Each row comes from the steps of one walk. Every step used is in the known rows, and no mark comes twice. Write the walk behind each row, first mark first.
In the rows, zero is written as 128.
Known rows:
nufo vene tibuto: [129 170 120  90 111 103 157  96 132 112 166 123 122 133  97 116 175 119
 147  80 102 121  95  90 151 168 126 125 102 200]
nipeti vube tibuto vene gikif: [123 158 102  77 130  92 167  94 149 116 154 112 117 132 138  68 157 137
 160  80 109 125  85 147 138 163 121 103 102 177]
gilod gikif zini nufo vene nipeti vube: [139 176  81 107  94  74 183  91 125 118 164 132 148 128  80 123 157 102
 149  94  94 122 108 101 154 143 178 127 116 204]
vene nufo: [180 193 115  90 146 116 152  94 122 122 167 112 133 143  92 112 139 106
 117 105  96 121 105 113 156 164 138 141 116 202]
nipeti vube tibuto vene gamapel: [127 145  97  90 126 112 162 104 151 113 149 117 126 128 139  76 140 137
 134  82 112 114  81 136 147 161 123 121  98 197]
nufo zini gikif gilod: [126 156 113  98 103  92 164  60 141 114 167 105 151 124 101 134 168  89
 112  75 122 116 109 100 162 144 140 119 123 213]
vene gikif gilod nufo: [137 177 115  71 124  99 146  94 147 134 170 108 125 130  90  98 160 112
 167 101 128 128  96 133 162 143 126 120 118 193]
nipeti vube tibuto: [156 161 107  90 130 101 161  96 119 105 171 113 139 131 122  99 153 122
 130 100 120 115  89 128 143 173 122 112  95 167]
gilod nufo vene tibuto: [123 163 112  79 129 104 145 103 132 131 173 130 144 129  94 133 163 119
 158  76 116 130  89  89 158 155 122 132  89 201]
nufo vene gikif gilod: [123 161 127  78 107  94 165 100 146 120 159  93  90 133  97 100 181 112
 159  87 105 128 110 107 157 159 142 123 125 206]
nufo vene gamapel: [140 141 115  88 111 121 150 109 138 112 150 105 102 130 110 125 158 115
 102  90 105 109  95  82 167 164 142 144 115 220]
gikif gilod nufo: [139 164 111  95 123 113 153  99 131 131 176 112 151 129  88 121 144 106
 150 102 128 122 101 125 165 149 124 138 101 191]
gikif zini nufo vene gamapel: [149 140  97  96  99 120 169  79 135 103 133 122 138 125 107 145 151  99
  94 101  86 112  97  68 169 147 170 147 128 224]
nufo gilod: [150 176 128  98 105 127 160  78 111  94 157  79 122 131  94 112 143 116
 105 123  98 118 109 114 174 152 122 141 100 179]
gikif zini nufo vene tibuto: [138 163 101  98  99 105 172  69 130 103 144 137 156 127  95 138 163 103
 131  93  85 122  96  74 156 150 157 131 119 207]
vene nipeti: [161 220 111 119 117 111 161  91 124 103 175 118 130 141  78 110 147 112
 124 106 104 110  93 116 157 162 120 133 121 188]
gilod gikif zini: [164 134  67 113  92  86 160  88 129 110 166 139 151 113  90 130 138 103
 121  98 110 104  96 114 157 163 155 108 112 189]
tibuto vene: [129 153  99 102 120 116 166  86 142 114 152 115 132 137 126 105 143 121
 116  85  95 109  94 129 148 165 120 138 101 187]
gamapel vene nufo gilod gikif: [171 158 112  76 118 100 158  99 136 118 168 103 109 127  74  81 156  99
 140  83  92 127 118 116 157 163 153 117 105 203]
gikif zini nufo vene: [149 145  98 100 102 109 178  73 121 102 141 121 150 128 105 154 158  95
 102 100  82 117 104  71 161 154 166 143 121 202]
vube tibuto: [164 161 104 107 128 111 153 103 129 102 167 126 143 115 117 110 150 115
 117  87 103 104  84 114 144 176 120 113 106 169]
vube nipeti: [156 168 107 102 132 118 163 109 120  96 168 124 136 140 103 108 146 108
 116  86  94 105  75 123 140 164 104 129 111 164]
vene tibuto vube: [120 191 114  80 114  96 144  74 133 111 172 141 152 142 111  84 155 132
 153  94 117 124  81 123 146 176 104 118  98 177]
vube tibuto vene gikif gilod nufo: [110 155  98  89 132 100 159 110 173 134 156 125 131 113 122  75 149 130
 186  59 102 129  85 144 144 150 117 110 109 192]
nipeti vube tibuto vene: [127 149  99  94 129 102 171  96 137 112 159 115 135 132 137  84 145 133
 143  82 107 119  87 141 138 170 118 116  91 175]
tibuto vene nipeti: [126 201 100 121 117 112 171  91 147 111 159 121 126 143 101  95 138 125
 137  82  88 115  91 131 150 158 116 139 114 196]
gilod gikif zini nufo vene: [149 138  80 104  97  84 171  92 129 118 156 137 154 115  98 142 160  94
 122  88  87 108 108  88 155 152 179 129 114 198]
zini nufo vene gikif gilod: [129 184 135  73 118  99 169  90 143 126 153 102 117 136 105 107 192 101
 145  95  88 122 114 101 154 143 159 142 125 199]
nipeti vube tibuto vene nufo zini: [128 156  95  89 150 101 173  90 136 116 161 118 137 134 123 101 134 122
 142  66  96 134 101 123 141 161 131 120  97 203]
vube tibuto vene: [133 148  95 112 128 113 164 104 149 110 153 129 138 118 136  95 143 127
 131  67  88 109  83 128 138 173 115 119 101 179]
gilod nufo zini gikif: [133 146 100  78 130  96 144  68 132 128 170 120 173 121 108 163 158  93
 103  71 129 119  92  86 166 141 132 129 103 206]

Which walk is each row?
[134 150  76 118 116 102 175 105 152 114 142 123 136 103 102  84 116 125
 159  64  64 133 103 127 153 150 148 113 110 210] : vube tibuto vene nufo gilod gikif zini
[137 210 124  99 132  99 179 103 124 114 166 116 138 139 104 108 174 112
 143  87  83 124 103  95 144 152 148 141 111 189] : zini nufo vene nipeti vube tibuto
[168 177 107  92 147 112 156  79 118 114 171 118 138 141  85 144 137  94
 102  88  94 124 111  92 159 159 142 138 114 217] : vene nufo zini
[147 166 109 103  97 104 156  94 118 109 168  95 127 118  87 106 146 113
 124 109 100 111 114 125 169 148 138 129  94 178] : nufo gilod gikif
[111 154 120  80 109  88 158  94 150 143 163  98 148 120 104 120 177 101
 151  73 126 130 104 103 164 140 142 134 118 215] : zini gikif gilod nufo vene
[156 166 107 104  95 125 176  54 114  88 138 102 154 124  92 135 139 100
  97 125  81 121 107  94 175 137 153 144 116 191] : gikif zini nufo gilod
[149 146  88 113  80 101 166  80 119  97 155 104 135 110  80 119 132 110
 123 111  96 117 111 114 174 146 150 120 105 191] : nufo gilod gikif zini
[125 181 105  92 137  97 162 121 126 126 176 117 135 130  93 120 153 124
 167  75 112 137  90  99 154 156 127 130  97 194] : gilod nufo vene nipeti vube tibuto
[167 200 129  90 133 126 158  87 115 109 157  81 120 138  81 103 133 112
 120 117  84 134 118 113 172 147 136 148 109 205] : vene nufo gilod
[184 159 112  73 135 109 156  93 136 117 167 116 118 141  90  96 161  94
 123  81 103 120 103 107 146 181 143 120 115 200] : gamapel vene nufo
[152 179 112  80  98 110 168  54 132  96 135  98 128 126  94 111 156 107
 120 121  86 126 102 105 172 133 154 125 129 193] : vene gikif zini nufo gilod
[129 157  99  93 130 102 160 100 164 115 148 125 119 118 136  77 156 130
 150  65  89 114  81 136 137 167 118 105 114 180] : vube tibuto vene gikif
[131 184 117  96 131 126 170  87 138 117 142  87 118 139 103  88 126 125
 134  92  70 136 114 130 164 146 130 152 105 211] : tibuto vene nufo gilod
[113 162 100  85  96  95 171  63 131 105 145 141 161 134 111 123 160 113
 140  90  85 133  93  78 153 159 151 132 115 202] : gikif zini nufo vene tibuto vube
[165 193 114  94 126 105 155 101 121 123 167  96 124 127  75  97 135 111
 137 107  85 128 122 124 167 144 150 137 105 204] : vene nufo gilod gikif
[125 156 109  66 115  94 156  91 145  99 173 151 133 144 106  59 172 118
 166  55 108 124  67 122 125 187  98  98 102 169] : gamapel vene tibuto vube nipeti
[136 174 122  94  99  92 161  77 148 125 162  99 148 125 106  97 173 100
 131  91 125 113 103 126 158 149 136 122 127 201] : zini gikif gilod
[130 192  95 130 127 111 171 107 153 107 159 133 134 123 112  85 138 130
 150  64  81 114  81 131 139 166 111 120 113 187] : vube tibuto vene nipeti
[ 79 168 116  79 123  97 160 117 143 129 175 133 145 137  93  87 155 125
 206  61 108 148  84 117 145 151 105 131  98 194] : gikif gilod nufo vene tibuto vube nipeti
[120 149 116  91 119 108 160 110 133 133 171 104 134 129  89 130 155 108
 156  88 119 131 108 104 164 151 135 144 102 203] : gikif gilod nufo vene
[170 140 100  62 102  96 165  61 150 102 146 127 122 131 101 102 182  90
 124  87 102 115  90  99 148 164 159 101 132 192] : gamapel vene gikif zini nufo
[125 164 104  80 120 104 160  82 157 118 146 112 109 138 126  86 158 125
 137  82  96 116  90 137 148 160 123 123 116 190] : tibuto vene gikif
[152 148 114  74 122  91 165  73 154 122 168 111 129 131  84 104 174  79
 132  53 111 131 115  98 151 159 156 110 128 230] : gamapel vene nufo zini gikif gilod
[103 192 127  76 130 100 167  96 131 112 160 140 152 147 119  95 178 117
 155  70  73 128  84  96 133 156 123 143 104 179] : zini nufo vene tibuto vube nipeti
[128 169 116  83 112  93 152  84 149 141 167 104 164 121 103 111 166 101
 144  86 134 122  97 122 164 138 132 127 117 203] : zini gikif gilod nufo
[102 188 117  91 116  76 169 107 154 140 170 102 147 119  96  91 174 115
 189  64 126 143  98 116 156 135 136 117 120 213] : zini gikif gilod nufo vene nipeti vube tibuto
[140 179  96 111 108  97 189  85 126  98 148 125 147 128  95 124 154 109
 140  91  83 131  97  85 152 150 162 126 123 200] : gikif zini nufo vene nipeti vube tibuto
[133 143  92 109 125 124 154 111 164 112 144 130 127 114 138  87 136 131
 123  67  93 103  75 124 148 165 120 123 109 203] : vube tibuto vene gamapel
[152 189 120  97 112 107 161  84 117 117 162 104 150 123  97 112 160 102
 114 115  82 107 117 115 165 134 154 147  97 175] : zini nufo gilod gikif
[131 152 112  60 132  98 145 104 136 133 164 107 117 131 104 131 169 114
 145  83 114 131  93  93 162 153 135 132 105 199] : gilod nufo vene gikif
[101 143  92  91 135  99 162  98 170 128 159 129 135 111 118 101 148 121
 173  47 101 132  90 127 147 147 121 106 107 203] : vube tibuto vene gikif gilod nufo zini
[114 192 111  82 123  99 152  91 133 102 172 150 151 146 110  71 152 132
 164  77 102 125  65 130 134 171  88 116 102 167] : vene tibuto vube nipeti
[161 181 111  85 112  97 169  86 129 102 178 113 113 150  80  83 169 107
 141  91 123 119  94 122 145 175 129 111 110 183] : gamapel vene nipeti vube
[144 182 122  82 111  99 156  87 146 117 165 101 109 134  93  85 168 111
 154 106 118 119 101 136 157 154 130 114 128 191] : vene gikif gilod
